Every row comes from one small tree of marks. The marks that hang from a mark follow it in brackets, in the order of their numbers. Every link used is in the known rows. Which tree was each row made from?
Known rows
z_640[z_200[z_916[z_590[z_539] z_936]]]: [-26.5  -3.9   8.6  -6.1  -8.9 -14.2   8.7  -7.7  -1.3   1.2 -34.7  -4.1
  17.3 -25.2  -0.6  -3.2]
z_201[z_916]: [ 32.8   6.9  -4.9   3.7 -17.8   0.6  -2.5   1.1 -10.7 -13.3  46.6  18.3
   4.3 -15.6  -1.7  15.3]
z_201[z_916[z_936[z_640]]]: [ 36.6  -0.3   0.9  14.6 -12.6   6.3  -0.1 -18.4   0.0 -29.4 -12.0   3.4
 -12.6  -1.2  -4.1  23.2]
z_640[z_200[z_916[z_201 z_590[z_539]]]]: [-20.5  -0.9   6.7 -13.6  -1.1 -10.6   5.6   8.7 -16.6  12.3  17.1  -1.6
  21.3  30.2  -3.9  -2.7]
z_201[z_916[z_200[z_640] z_590[z_539] z_936]]: [ 11.2  19.2 -10.6   6.2   9.5  -3.0  21.0 -13.7   7.9   5.1 -28.0 -19.6
  -0.3 -30.3 -14.6  -6.9]
z_640[z_200[z_916[z_201 z_590]]]: [-19.3  14.6   3.3 -16.2 -12.0  -6.0   4.3   7.9 -13.7  11.1  20.2   7.7
  14.1  49.4  -0.5  -4.3]
z_936[z_640[z_200[z_916[z_201 z_590[z_539]]]]]: [-15.5 -10.7   9.6  -6.7  -0.6  -6.8  -2.9   2.6 -14.9  -4.4  -2.4  -8.9
   6.2  64.2 -17.3   6.8]
z_936[z_640[z_200[z_916]]]: [ -1.9   1.1   7.8  -1.7 -28.6  -8.3 -22.5   7.2  -1.7 -23.3   4.7   4.2
  -6.6  28.7 -26.0  12.3]
z_590[z_539 z_916[z_200]]: [  2.2 -19.1   1.1   3.5   4.1  -2.7 -16.8  28.9   4.2   2.2  51.2  12.1
   5.6 -32.6  -7.9   0.6]
z_201[z_916[z_590 z_936]]: [ 19.0   6.5  -4.1   4.2 -11.0   3.3  20.3 -15.3  -5.0  -8.9 -12.2  10.6
   7.6 -16.0  13.7   7.7]
z_200[z_640]: [ 17.8   9.3  -0.8  -5.9 -20.7   5.2 -12.5   4.8   2.8 -10.9  30.3   1.1
  -2.2  -9.0   2.2   2.5]
z_916[z_200[z_640] z_590[z_539]]: [ -1.3   7.2  -7.1  -2.3   0.8  -1.4  -2.8   7.9   8.9   1.4   5.6  -7.5
   4.0  -0.6  -8.6 -13.3]
z_201[z_916[z_200 z_590[z_539] z_936[z_640]]]: [ 16.3  -4.1  -5.2  18.8   8.7  -1.7  10.8 -14.4   4.0 -12.9 -33.6  -5.7
  -8.1  14.9 -11.6   7.4]
z_201[z_916[z_590 z_936[z_640]]]: [ 25.1  -3.0  -1.3  11.1 -11.4   6.8  10.6 -19.9  -0.3 -23.3 -29.6   0.9
  -5.8  21.5   2.2  16.7]
z_200[z_640 z_916[z_201 z_590[z_539]]]: [-15.6  12.1  -0.5 -16.0   3.1  -5.6   4.9  -0.2 -15.3  17.3  10.1 -19.0
  -0.5   9.1  -2.9  -9.5]
z_916[z_200 z_201 z_590 z_936[z_640]]: [  2.5   2.7  -4.0   8.1  10.1  11.3   3.0  -3.1   8.8  -5.9 -22.7   7.6
 -10.9  77.6  10.6  -2.9]
z_590[z_539 z_916[z_201 z_936[z_640[z_200]]]]: [  2.6 -30.5  18.3   7.1  12.5   8.3  -5.5   4.5  -0.1 -11.7   3.3 -16.1
   7.6  17.1  -6.1  18.8]
z_200[z_640 z_916]: [ -3.5  23.7  -3.2 -13.4 -26.5  -6.4 -14.1   5.1  -4.3  -1.5  22.1  -3.6
 -11.7 -25.3  -9.7  -3.6]
z_933[z_590[z_539 z_916[z_200 z_201]]]: [ -0.3 -14.1  -4.0  -3.1  21.2   4.2 -25.2  22.9  -3.4  18.9  63.0  31.6
   6.6  -6.3   7.5  -8.4]
z_201[z_916[z_590[z_539] z_936]]: [ 16.1  -7.8  -2.6   8.3   1.0  -1.5  20.8 -17.7  -6.6  -4.6 -13.4   0.8
  13.3 -33.2  10.8  10.1]
z_640[z_200[z_916[z_590 z_936]]]: [-24.6  10.4   4.6  -8.2 -22.3  -7.6   7.7  -5.5   1.9  -1.2 -36.5   5.7
  11.1  -7.1   0.7  -6.9]

Which tree is each row?
[  3.6 -19.8   6.5  11.9  24.6   9.4 -11.1   9.7   3.6  -1.2   5.1  -5.4
 -12.1  15.8  -3.2   7.2]
z_590[z_539 z_916[z_200 z_201 z_936[z_640]]]
[  3.1 -17.5  14.9   5.3   0.5  12.9  -6.4   7.4   1.6 -15.6   3.7  -5.0
   2.7  37.4  -6.0  18.3]
z_590[z_916[z_201 z_936[z_640[z_200]]]]
[ 18.1  32.9 -17.5  -0.8  -8.6   0.6  11.6   3.8   4.9   0.3  15.0  -3.0
  -2.2   9.0 -22.7  -5.7]
z_201[z_916[z_200[z_640] z_590]]
[-28.3   0.6   8.8  -9.0   6.0  -8.3  16.0  -7.1  -9.8  14.7 -18.7  -8.8
  16.4  10.0   4.3  -4.2]
z_640[z_200[z_916[z_201 z_590[z_539] z_936]]]
[  2.9 -15.8   0.7  14.3   6.6   2.4  -2.6  -7.0  14.5 -13.8 -39.8   2.8
  -6.7  21.3   1.5  -0.5]
z_916[z_200 z_590[z_539] z_936[z_640]]
[ -4.2 -10.7   4.7   4.9  25.4   4.8  -1.2  11.9   1.7  13.1  24.4   2.1
   0.4 -16.1   8.6  -2.7]
z_590[z_539 z_916[z_200 z_201 z_936]]
[ 10.5   4.5  -8.7  10.8   9.1  -5.9  18.2  -7.0   3.8   2.0 -16.0   4.2
   6.7 -21.3  -2.3  -1.2]
z_201[z_916[z_200 z_590[z_539] z_936]]
[ -3.1  -1.0  -6.6  -8.1  21.9   7.0 -24.4  20.0   3.4  21.8  51.7   6.0
   0.2 -16.4  -6.7 -12.1]
z_933[z_590[z_539 z_916[z_200[z_640] z_201]]]
[-16.4  12.0   1.1 -10.9  -5.0   0.0  13.9  -8.0 -11.7  14.3 -11.5   7.2
  -0.9  14.5  23.9  -7.5]
z_200[z_916[z_201 z_590 z_936]]
[ -6.6  23.9  -0.6  -8.9 -20.5  -3.0  -3.2 -10.1   2.9  -0.7 -19.4 -13.1
 -15.5 -44.0  -1.7  -4.3]
z_200[z_640 z_916[z_936]]
[  2.1  -8.4   0.4  10.8  22.5   6.3   4.1  -5.2   3.4  -4.0 -25.0  -3.2
  -7.0  55.8   9.0  -0.4]
z_916[z_200 z_201 z_590[z_539] z_936[z_640]]
[ -2.4 -16.3   4.8   8.1   9.4  -0.2  -7.6  14.3  11.3   2.8   9.2   7.2
   1.1 -54.8   3.0  -1.3]
z_590[z_539 z_916[z_200 z_936]]
[  6.6 -27.7   2.3  -8.2  12.2   7.4 -23.5  14.0 -12.0  12.9  70.7  27.1
  12.9 -20.2  19.9   2.7]
z_933[z_590[z_539 z_916[z_201]]]
[ -1.2   7.8  -5.6   3.9  -5.4   2.1   4.6   0.6  12.7  -0.4 -18.1  19.4
   3.8   5.9  18.2 -12.2]
z_916[z_200 z_590 z_936]
[  1.0   4.6   3.7   0.7  -5.1   4.6  -7.4 -10.4 -10.4  -7.2 -12.4  -0.6
 -23.8  32.2   8.1   7.5]
z_200[z_916[z_201 z_936[z_640]]]
[-16.6   6.6  -0.4  -9.4  -5.1  -8.8   8.9 -15.7   1.6   7.4 -41.9 -23.9
  -3.4 -44.2   0.7 -10.0]
z_200[z_640 z_916[z_590[z_539] z_936]]
[ -3.3  27.8  -8.3  -3.8  10.6   9.8  13.4  -2.8  10.3  12.9 -13.5  -8.1
  -4.8  36.0   9.8 -16.3]
z_916[z_200[z_640] z_201 z_590 z_936]
[ 23.9  -9.1  -3.5   2.3  -5.8  -4.3  12.0  -2.3 -12.9  -6.3  26.9   8.8
  17.4 -11.7  -0.9  10.0]
z_201[z_916[z_590[z_539]]]
[  5.6 -13.8   2.2  11.4  -3.9   6.4 -17.1  11.7  17.0 -15.8  -7.1   7.1
 -17.6   2.8  -6.6   7.2]
z_590[z_916[z_200 z_936[z_640]]]
[ -7.5  13.3  -3.9  -1.3  22.6   6.8  14.1  -5.8   7.0  15.9 -17.0 -18.1
   0.9  13.7   5.0 -14.2]
z_916[z_200[z_640] z_201 z_590[z_539] z_936]
[-12.9   6.2  -2.4 -13.9 -13.2  -9.8   0.1  -0.5  -5.0   6.1  -1.2 -14.4
   0.1 -25.1  -6.7  -9.0]
z_200[z_640 z_916[z_590[z_539]]]
[-12.4  -8.6   0.9  -8.0 -13.4 -12.9  -1.3   4.6 -11.0   5.4  10.1  11.3
   6.2 -19.8   5.5  -4.1]
z_200[z_916[z_590[z_539]]]
[ -5.7  -7.0  -6.0   0.5  11.8   2.7 -21.1   3.3  19.4  12.2   1.8   5.1
  -4.2 -70.9  -2.5 -12.2]
z_933[z_590[z_539 z_916[z_200[z_640] z_936]]]
[-18.1  27.8  -4.1 -15.4  -3.9   1.2  14.7 -11.3  -5.8  17.0 -22.1 -17.0
 -10.7   7.2  11.4 -12.0]
z_200[z_640 z_916[z_201 z_590 z_936]]
[  5.2 -26.1   6.8  15.4   8.8   3.5 -16.8   8.1  11.3 -14.2  -6.8   0.9
 -12.9 -18.6 -10.4   8.9]
z_590[z_539 z_916[z_200 z_936[z_640]]]
